Each row was made from one small tree. The marks that hang from a mark follow it in brackets, in the order of their numbers. Every link used is in the known rows. Write each row's tree.
In the rows, 128 means zero.
Known rows
q_172{q_39{q_88{q_474{q_217} q_756}} q_431}: [112 113 103 119 130 120 138 209 173 135  74 179 165 133 117 115 132 172
 125 105 138 174  68  91 147  70 113 108 115 149 181  96 184 118  94  78
 119 143 140  56 107 107 143  87 103 131 152 159 118  90 123 136 110 148
  54 129 118 135]
q_172{q_39{q_88} q_431}: [106 112 100 122 121 135 152 209 160 154  85 156 161 153 120 128 114 143
 115 102 123 150  76 103 178 111 128 115 125 132 183 149 147 111 106  86
 122 140 146  83 111 107 141 113 115 119 154 149 106  93 113 135 107 154
  72 122  84 129]
q_88{q_39 q_474{q_217 q_737}}: [107  68  77 134 135 133 141 121 147 119  94 175 126 107 149 140 153 155
 179 139 121 152 107  97 115  37 107 133 114 172 154  86 223 111  97 138
 130 138 119  98 114 104 142  98 105 173 156 152 170 132 144  92 103 125
  71 123 168 173]
q_88{q_39{q_172{q_431}} q_474{q_737}}: [117  91  89 170 121 157 151 150 167 128  73 177 145 140 137 153 136 165
 182 145 120 146  87 100 146  42 128 136 131 156 160  86 189 117 121 107
 133 144 132  93 127  99 177 107  94 164 156 163 125 104 146 125 151 128
  79 101 146 176]
q_721{q_737}: [ 85  97 110 148 123 122 139 118 151 144 125 117 144 123 139 133 126 112
 111 127 124 126 129 124 165 134 141 136 131 137 187 165 145 144  84 112
 148 150 136 110 111 121 148 143 110 134 133 131 135 171 127  91 121 105
 114  98 153 166]
q_737{q_474{q_217{q_927}} q_721}: [143 118  70 128 163 153 125 105 156  75  96 154 151  56 163 119 140 101
 143 176 128 191 143 124 128  45  98 111 104 120 144  83 157 105 115  97
 174 159 137  94  87 106 104 105  91 210 129  77 175 140 120 133  87  86
  77 120 184 163]
q_39{q_88 q_172}: [ 89  85  95 190 131 140 148 135 191 104  99 176 140  86 137 136 138 102
  97 132 126 164  98 118 172  98 148 110 120 108 131 112 133 144 122 103
 127 132 117 141 134  96 150 149 165 184 111 135  90 114 121 121 159 147
  80 122  99 145]
q_927{q_217{q_474{q_737{q_721}}}}: [122 145  95 138 134 124 130 107 166  98 126 160 147  99 114 142 132 145
 151 163 125 140 157 110 144 139 116 116 138 170 189 110 169 144  92 147
 151 130 124  90 108  66 140 138 125 167 172 107 132 138  97 121 139  89
 109 106 165 182]
q_721{q_737{q_474{q_217{q_927}}}}: [107  98 100 139 143 145 128 101 153 130 113 120 153 100 146 137 124 118
 128 154 130 145 121 129 158  93 129 112 116 138 185 129 166 134  77  94
 153 164 144  99 105 124 134 129 113 170 122 108 168 159 131 109 100  88
 102  82 178 161]
q_172{q_39}: [ 90 102  86 107 131 134 155 157 137 139 116 137 147 140 145 120 124 119
 121 100 114 138  81 116 162 119 139 140 137 156 166 163 131 131 114 113
 132 136 134 114 104 112 125 110  96 118 151 133 125 111 119 115  91 124
  92 135 114 131]
q_474{q_217{q_927} q_737}: [ 97  67  55 146 153 140 121  86 142 150  89 151 126 115 158 121 146 126
 148 135 129 110 123 103 154  62 110  92 118 147 164 103 180  81  81 103
 117 153 106 101 132 104 120 126 151 207 152 126 189 134 137 114  64  93
  65  90 122 138]
q_88{q_39{q_172{q_431}} q_474{q_217} q_756}: [120 114  91 140 126 132 141 169 183  98  68 218 153  98 136 127 155 180
 156 146 129 178  72  98  90  21  99 154 124 164 158  25 207 155 103  96
 148 150 121  95 119  98 148  83  94 189 154 176 124  98 150 141 154 129
  55 119 169 153]
q_88{q_474{q_217 q_737}}: [ 97  76  90 143 150 121 133 107 146 127 109 147 130 108 152 121 149 141
 157 129 132 159 124  87 139  64 119 108 115 158 155  95 192  94  90 124
 119 148 126  91 124  98 138 110 116 158 134 133 159 142 133  96  95 116
  84 109 165 173]
q_217{q_474{q_737}}: [ 98 117 116 152 135 130 139  95 143 128 120 123 143 128 121 131 139 135
 147 132 123 119 150 102 145 147 140 131 124 150 167 154 184 131  90 115
 127 136 111  87 118  73 159 125 136 155 166 123 134 128 128 117 105  87
 105 113 156 182]
q_39{q_88{q_474 q_756} q_172}: [100  92 112 192 131 124 138 146 208  83  80 199 161  69 122 127 160 131
 110 144 138 179  88 113 142  70 128 121 113 126 129  70 157 155 124  94
 129 127 115 112 122  95 169 125 138 178 111 140  85 109 133 117 173 149
  71 132 130 155]
q_474{q_737}: [109  82  88 149 145 122 136 112 137 144 115 142 128 125 149 135 133 116
 138 125 111 115 136 105 169 122 129 114 131 142 158 148 156 113 100 120
 128 136 119 109 120 103 145 128 123 154 146 128 142 143 129  97  99 110
  90 106 137 164]
q_431{q_172{q_39{q_88{q_474{q_217 q_737}}}}}: [ 59  88  65 118 148 125 123 120 162 114 116 188 105 118 155 128 147 151
 149 118 119 155  94  68 171  63 159 113 119 140 143  97 191 106 112 102
 113 140 111 101 125 100 143 116 125 166 135 149 136 123 111  87  86 122
  71 133 135 150]
q_172{q_39 q_431}: [108 131  97 101 123 139 157 197 141 162  96 137 161 172 131 125 108 143
 125  99 120 147  75 105 173 118 131 130 142 146 192 154 135 110 106  84
 130 154 150  87 110 111 127 103  87 106 163 152 113  94 117 145  96 132
  83 110 104 131]
q_474{q_737{q_721}}: [121  86  78 156 149 129 127 103 143 118 110 153 127 105 156 128 134 110
 142 138 108 132 154 102 159  94 119 111 125 126 157 131 157 104 110 112
 147 143 122  89 106 101 139 120 100 180 142 109 154 155 119  92  98  94
  82 121 159 182]
q_431{q_172{q_39{q_88}}}: [ 59 113  75 112 142 124 136 137 161 115 119 182 120 118 149 126 142 129
 127 121 112 149  91  85 179 103 162 136 127 132 135 129 150 124 125 103
 127 134 112 124 118 103 141 130 121 152 136 148 113 120 105  91  96 133
  82 147 119 141]
q_217{q_474 q_927}: [ 86 143 106 142 121 154 145 100 158 127  86 114 182 121 112 115 158 123
 141 152 152 120 128 131 140 123 126 155 125 160 165 152 153 120 105 100
 136 140 107  99 115  76 151 140 140 171 178 118 131 114 138 141  92  85
 106 118 121 149]
q_39{q_88 q_172{q_431}}: [104 105 102 185 127 143 153 169 197 124  83 182 153 113 126 140 125 120
 102 135 126 165  95 107 178  95 141 105 122 100 147 104 141 126 118  75
 128 147 131 118 139  94 156 145 157 174 123 149  84 103 116 142 164 152
  73 108  93 144]
q_217{q_474{q_737{q_721}} q_927}: [101 122  84 162 132 162 125  76 156 119  85 129 165 116 123 119 156 132
 164 162 142 105 152 117 145  92 120 127 115 145 174 135 175  96 102  95
 139 140 104  66 107  77 162 130 127 205 181 103 162 126 136 131  87  59
  93 111 144 172]
q_39{q_88{q_474{q_217} q_756}}: [ 98  94 107 152 141  96 130 146 189  91  87 186 152  59 124 112 167 134
 114 138 141 182 110 103 122  76 104 119 100 142 143  79 192 137  97 115
 125 127 112  96 107 100 142 109 137 171 125 138 119 132 128 101 127 148
  63 144 148 156]
q_172{q_39{q_88{q_474}} q_431}: [105 116 112 124 123 137 153 207 167 145  78 154 170 150 116 128 122 155
 127 104 132 169  72  99 172  93 124 117 119 142 183 134 154 101 112  88
 117 139 150  69 108 107 155 104  97 108 150 147 106  94 118 128 111 156
  79 128 100 141]

Which tree is each row?
[129 110  88 121 156 143 135 110 144 104 102 137 155  80 153 128 136 108
 137 163 131 170 120 128 144  78 110 116 112 140 148 104 148 115  98  98
 150 158 132 116 104 107 109 115 118 179 127  99 164 122 128 134  89 107
  84 103 160 142]
q_737{q_474{q_217{q_927}}}
[127 128 104 151 117 131 148 178 186  98  64 207 167 111 125 136 151 172
 156 157 126 165  72 110 106  46 105 167 132 165 152  57 178 165 121  98
 155 140 125  97 112 101 171  91  81 168 159 171 101  93 149 139 173 136
  69 126 160 159]
q_88{q_39{q_172{q_431}} q_474 q_756}
[109  89 102 202 127 147 140 155 197 123  72 179 151 122 127 142 134 144
 138 135 134 168  98  93 179  66 140  89 116 112 157  85 165 106 116  79
 112 143 135  85 138  93 180 133 144 171 120 148  96 103 127 130 164 149
  76  97 110 169]
q_39{q_88{q_474{q_737}} q_172{q_431}}
[114 117 120 187 126 132 140 179 211 104  65 199 170  98 115 127 142 152
 116 142 140 180  83 100 148  69 124 116 116 121 145  61 159 141 120  72
 129 141 128  90 130  94 176 118 132 171 125 156  79  95 131 141 181 152
  65 120 121 154]
q_39{q_88{q_474 q_756} q_172{q_431}}
[105 120 104 157 137 135 134  91 147 109 114 137 138 113 128 125 142 132
 153 140 126 133 162 101 136 128 133 130 121 139 172 142 187 123  99 113
 142 141 115  72 107  70 156 118 120 174 165 109 140 139 122 117 107  71
  98 123 174 198]
q_217{q_474{q_737{q_721}}}
[114  72  75 160 138 129 127 122 174  96  83 220 132  93 146 132 163 178
 169 150 120 149  80  94  99  13 107 132 118 168 146  36 226 159 100 110
 136 143 105  88 122  99 155  82 108 212 148 161 150 113 154 113 140 112
  53 119 178 167]
q_88{q_39{q_172} q_474{q_217 q_737} q_756}
[106  71  40 150 158 149 114  81 149 127  88 162 126  96 165 115 148 122
 152 146 126 131 145  99 142  35 104  87 113 130 161  85 185  72  90 104
 139 156 109  83 121 102 117 119 129 230 149 112 198 150 129 112  66  73
  58 102 142 155]
q_474{q_217{q_927} q_737{q_721}}
[121 117 110 127 118 110 145 159 167  96  80 188 168  90 128 125 167 151
 151 153 127 157  97 121  96  68  92 181 123 185 145  89 186 167 114 131
 157 123 115 104  87 106 159  83  72 150 164 152 123 121 148 108 135 135
  74 149 178 161]
q_88{q_39 q_474 q_756}
[ 88  82 105 149 138 113 142 138 180 105  94 159 146  74 132 120 155 118
 120 130 144 188 118 106 141  75 116 113 101 135 142 102 183 108 102 123
 120 133 121 109 114  99 138 124 144 160 118 131 126 135 121  99 121 157
  76 135 135 160]
q_39{q_88{q_474{q_217}}}
[146 120  82 126 166 135 129 114 147  66 116 160 137  53 167 121 130 102
 133 163 116 207 150 113 125  65 106 112 107 115 146  88 161 119 110 106
 174 160 142  94  84 103 102  97  85 194 118  82 156 144 111 125 105  95
  77 127 205 180]
q_737{q_474{q_217} q_721}
[113  70  57 146 163 127 119  92 141 117 115 169 106  93 169 119 138 125
 144 130 112 148 154  89 139  58 114  90 117 125 159  92 195  92  86 114
 139 157 118  87 118  98 111 111 123 206 138 115 182 156 118 100  82  87
  65 113 169 177]
q_474{q_217 q_737{q_721}}
[109 106 102 181 135 124 135 169 212 101  68 211 157  88 122 123 146 157
 115 139 147 195  82  91 137  45 120 104 111 121 153  37 184 135 105  75
 124 151 126  89 135  92 156 114 145 189 120 158  96  96 131 144 168 150
  55 112 128 153]
q_39{q_88{q_474{q_217} q_756} q_172{q_431}}
[ 91  85  94 125 134 117 136 169 167 109  95 174 152 100 128 114 148 147
 120 106 129 167  75 102 139  76 119 119 110 156 160 102 182 141 103 108
 118 127 123  85  96 107 139  93 113 141 143 140 129 108 125 108 100 146
  62 152 126 135]
q_172{q_39{q_88{q_474{q_217} q_756}}}
[113 116  86 144 116 154 162 167 164 128  85 181 146 130 141 148 125 131
 138 142 109 147  84 120 142  82 125 152 143 137 157 111 153 143 123 101
 154 147 128 133 124 101 145 123 111 166 158 165 108 101 133 141 151 131
  78 111 125 148]
q_88{q_39{q_172{q_431}}}
[105  69  85 170 124 153 148 125 164 111  87 177 139 117 145 152 147 149
 177 148 116 144  88 107 139  44 126 144 128 159 149  92 181 133 125 122
 133 134 121 110 119 102 173 112 100 171 147 148 133 111 147 106 143 127
  85 117 152 176]
q_88{q_39{q_172} q_474{q_737}}
[134  96  89 147 126 117 125 139 165  87  80 203 149  86 137 128 165 162
 177 165 112 144 119 103  99  41  86 154 112 171 153  74 214 147 114 127
 163 125 110  69  80 106 171  78  61 182 167 134 153 136 148  93 126 108
  61 145 200 184]
q_88{q_39 q_474{q_737{q_721}} q_756}
[ 89 115  96 158 132 153 133  79 152 137  85 118 165 134 117 126 152 137
 162 151 146  94 136 121 153 115 125 132 122 161 168 151 175 107  98  98
 123 138 100  81 119  76 163 137 145 182 182 115 154 119 142 130  85  73
  98 102 128 158]
q_217{q_474{q_737} q_927}
[119 123 114 127 122 122 145 215 175 139  74 170 176 141 111 120 128 166
 126 109 134 162  70  97 156  91 115 123 119 152 180 114 166 124 106  81
 120 135 145  60 101 109 157  92  94 118 159 153 105  86 122 134 119 153
  66 130 111 137]
q_172{q_39{q_88{q_474 q_756}} q_431}
[ 65 117  87 115 138 113 128 141 173 101 111 193 133 109 143 120 154 150
 135 125 122 156  85  82 161  86 151 146 124 148 137 105 164 135 123  96
 128 130 110 107 113 102 154 113 106 149 138 151 109 116 115  93 107 135
  80 149 135 145]
q_431{q_172{q_39{q_88{q_474 q_756}}}}
[103  74 100 209 137 125 126 131 202  91  82 200 149  81 126 133 155 142
 127 143 128 156  93 102 152  62 130 104 112 128 136  67 174 151 116  93
 118 124 112  95 126  95 179 121 142 187 118 136 101 114 135 109 165 141
  65 121 132 162]
q_39{q_88{q_474{q_737} q_756} q_172}
[112  77  93 167 149 100 114 125 187  86  86 198 138  57 132 117 166 141
 132 143 130 171 128  91 126  49  98  98  93 136 145  63 210 122  95 111
 129 128 109  67 101 100 151 102 128 195 128 122 145 144 128  96 120 129
  52 140 160 172]
q_39{q_88{q_474{q_217 q_737{q_721}} q_756}}
[ 62 113  77 108 145 111 125 138 170  98 109 203 118 103 148 117 155 151
 133 121 123 167  84  74 153  65 148 133 120 147 139  78 180 131 111  97
 124 137 107 108 119 102 141 107 116 163 136 154 128 119 114  93  98 131
  67 150 138 140]
q_431{q_172{q_39{q_88{q_474{q_217} q_756}}}}
[103  92  90 128 133 135 140 190 163 154  81 161 149 151 125 130 118 168
 140 100 131 162  79  83 173  70 123  88 115 143 190 113 191  89  94  84
 105 146 147  53 118 107 146  97 114 128 150 152 136  98 120 125  98 145
  63 113 106 147]
q_172{q_39{q_88{q_474{q_217 q_737}}} q_431}
[134 100  96 168 122 135 133 161 179 114  66 213 155 123 128 143 146 185
 174 156 119 139  79  98 118  40 104 146 130 161 161  53 197 154 111  98
 143 140 120  75 116 101 185  86  85 181 162 167 126  98 155 126 160 122
  63 111 165 169]
q_88{q_39{q_172{q_431}} q_474{q_737} q_756}
[121 120 104 123 125 122 143 219 167 144  79 174 168 141 114 122 123 153
 110 106 122 149  75 102 165 111 118 118 126 139 179 129 156 133 100  78
 128 138 136  71 104 107 145  98 107 127 161 154 105  92 118 135 113 147
  59 128  98 127]
q_172{q_39{q_88{q_756}} q_431}
[106  95  84 141 130 127 138 144 179  82  80 216 143  80 141 126 166 164
 151 146 131 177  73 106  84  23 105 154 121 170 141  31 204 172 108 111
 146 143 110 112 114  99 143  85 103 196 146 165 133 106 151 125 150 124
  60 134 172 156]
q_88{q_39{q_172} q_474{q_217} q_756}
[ 71 105  79 127 144 115 121 129 167 108 110 198 121 116 145 126 153 155
 148 125 117 140  90  71 169  79 152 131 123 145 140  97 177 129 117  98
 120 127 105  94 116 101 161 109 110 159 141 149 125 119 116  85  97 124
  74 144 135 154]
q_431{q_172{q_39{q_88{q_474{q_737} q_756}}}}
[ 88  90 100 127 124 133 150 171 162 123 100 148 156 119 125 121 139 129
 125 104 128 167  77 109 163  95 135 123 115 152 156 140 157 121 119 111
 115 122 133  95  97 109 147 112 107 123 140 132 116 108 120 102 105 154
  84 146 109 144]
q_172{q_39{q_88{q_474}}}
[113  80  74 158 130 154 145 138 166 129  77 191 130 127 148 147 138 173
 180 139 122 160  86  91 129  16 118 118 123 152 166  57 214 109 103 104
 127 158 129  89 134  97 153 102 111 191 152 168 149 106 144 127 137 122
  65  99 150 171]
q_88{q_39{q_172{q_431}} q_474{q_217 q_737}}
[ 67 119  79 111 142 112 129 142 167 108 116 198 123 110 145 124 148 137
 123 123 114 142  89  84 171 101 153 142 128 138 137 112 161 141 120  95
 131 132 105 118 115 104 144 117 116 158 141 150 112 120 110  95 103 128
  72 148 122 136]
q_431{q_172{q_39{q_88{q_756}}}}
[113 141 105 132 133 120 136 112 161 117 128 152 148 113 112 150 129 145
 149 157 127 126 145 109 152 154 121 117 143 181 188 123 167 148  87 148
 138 128 121  99 118  67 142 143 137 151 170 122 124 132 101 118 139 100
 115  96 153 170]
q_927{q_217{q_474{q_737}}}
[111  97 108 137 144 130 132 110 146 121 133 125 138  98 147 142 117 118
 125 144 123 157 130 119 152 110 135 115 119 134 182 131 167 148  75 101
 155 162 149  99 102 121 131 125 109 150 118 108 157 164 128 105 114  95
 106  85 194 174]
q_721{q_737{q_474{q_217}}}
[115 101  94 116 133 107 137 154 166  91  83 202 151  78 139 120 171 163
 154 147 129 170  93 108  78  41  86 166 117 184 148  58 213 158  98 128
 149 135 109 100  93 103 137  78  89 173 159 158 144 121 146 111 122 127
  61 143 182 156]
q_88{q_39 q_474{q_217} q_756}
[116 107 106 137 130 124 136 203 174 145  74 172 167 149 114 125 128 172
 139 110 129 144  73  89 166  86 115 107 118 151 188 113 177 116 101  81
 114 136 138  44 105 108 166  91  98 125 156 149 118  92 127 126 112 146
  62 121 112 146]
q_172{q_39{q_88{q_474{q_737} q_756}} q_431}
